In the rows, 128 means zero.
Known rows, with every step that occurs:
rulur-rili-gude-fogin-vadug-gamil: [101 104 145 118 117 120 135  89 109 143  74 150 177 138 135 118  80]
fogin-vadug-gamil: [ 99 124 157 123 112 131 138  99 108 139  78 137 195 128 138 127  69]
gamil-rili: [ 78 192 151 131 147 130 148 110 144 119 124 152 184 124 141 127  82]
gude-gamil-rili-vadug: [ 67 156 143 104 151 151 135 134 135 106 120 182 175 109 104 100  85]
fogin-rulur-rili-vadug: [ 89 158 132  94 147 141 133 115 151 125  92 165 157 123 147 103  90]
gamil-rili-fogin-vadug: [ 84 167 127 137 132 117 152 100 114 127  97 167 171 157 130 142  77]
gamil-rili-fogin: [ 70 167 151 142 144 125 159 117 136 117  94 172 202 120 139 123  93]
gude-fogin: [111 157 158 129 146 132 163  75 133 123  93 145 185 144 186 109  93]
fogin-vadug: [106 171 138 127 124 125 152  83 122 137  96 147 164 161 142 144  68]
rulur-gamil-rili-fogin-vadug: [ 81 162 119 131 124 120 154 107 115 125  96 170 178 142 133 137  77]
gude-gamil-rili: [ 73 155 146 115 149 143 134 122 152 101 127 154 189 115 129 128  85]
gamil-rili-vadug: [ 70 182 147 115 150 142 144 126 130 119 118 179 171 115 114  99  82]
fogin-rulur: [121 195 151 119 148 147 159  92 140 119  80 118 187 140 192 136  89]
vadug-gamil: [ 96 125 177 124 119 137 142 105 126 136  77 134 214 104 147 113  79]
rulur-rili-fogin-vadug-gamil: [ 87 104 146 122 112 123 132 106 114 139  70 150 194 125 137 124  78]
gude-fogin-rulur-rili-vadug: [ 91 153 129  94 151 141 135 109 146 122  92 165 154 129 158  98  94]
gude-gamil: [ 95 119 159 106 135 153 137 110 156 105  98 144 200 115 136 126  86]
vadug-fogin-rulur-rili: [ 93 154 130 105 145 122 135  89 165 123  77 136 164 148 196 137 101]
rulur-gamil-rili-vadug-fogin: [ 57 165 144 122 143 130 154 112 121 109  90 184 182 132 142 114  96]

Rows:
[103 162 153 134 150 120 165  80 125 127  99 169 170 148 138 109  98]	gamil-rili-gude-fogin
[106 174 131 106 121 151 162 113 145 119  82 133 209  96 191 119  87]	fogin-rulur-gamil
[ 72 183 130 105 144 150 147 135 129 113 112 175 180 100 131  97  85]	fogin-rulur-gamil-rili-vadug
[131 182 147 121 157 138 167  77 127 120  73 133 174 156 183 125 100]	rili-gude-fogin-rulur
[107 189 151 125 153 138 163  85 130 110  66 127 186 159 200 144  98]	vadug-fogin-rulur
[ 80 194 126 115 139 142 152 124 143 110 115 145 197 101 167 124  87]	fogin-rulur-gamil-rili
[ 81 150 124 128 133 124 146 106 117 118  98 168 174 152 123 143  78]	gude-gamil-rili-fogin-vadug
[ 91 178 160 135 139 117 158 101 136 137 102 175 170 130  87 125  88]	gamil-rili-gude
[ 96 176 144 127 153 140 156 113 126 110  76 136 203 128 176 131  97]	vadug-gamil-rili-fogin-rulur
[ 79 153 141 127 138 126 137 107 112 123 113 150 184 131 139 123  79]	gude-fogin-vadug-gamil-rili
[ 98 114 163 108 132 143 143 107 150 116  89 162 189 119  95 125  91]	rili-gude-gamil
[ 66 160 140 135 132 129 160 127 137 115  94 175 212 100 144 116  93]	rulur-gamil-rili-fogin
[ 96 158 135 135 124 120 157  92 116 132  82 162 175 157 137 141  76]	rili-fogin-vadug
[103 159 120 125 128 117 158  81 109 133  98 168 156 161 133 128  81]	rulur-gamil-rili-gude-fogin-vadug
[100 187 146 117 157 143 159  94 123 108  68 143 178 155 184 131  99]	rili-vadug-fogin-rulur
[104 117 152 123 119 130 140  90 102 135  78 139 191 137 153 119  76]	gude-fogin-vadug-gamil
[ 72 159 160 126 143 128 157  97 121 115  75 177 178 147 145 117  96]	rili-vadug-fogin
[101 145 157 132 146 122 159  84 119 129  92 166 178 139 135 106  97]	vadug-gamil-rili-gude-fogin
[ 67 141 148 132 145 133 149 125 141 104  97 173 206 114 129 123  96]	gude-gamil-rili-fogin
[ 67 146 148 116 142 122 145  99 136 119  76 179 166 147 150 117  99]	rulur-rili-vadug-fogin
[ 88 175 138 110 163 148 150 106 125  95  79 147 178 150 172 132 101]	gude-gamil-rili-vadug-fogin-rulur
[ 67 143 156 141 138 126 151 123 125 119  87 168 213 108 136 117  92]	vadug-gamil-rili-fogin
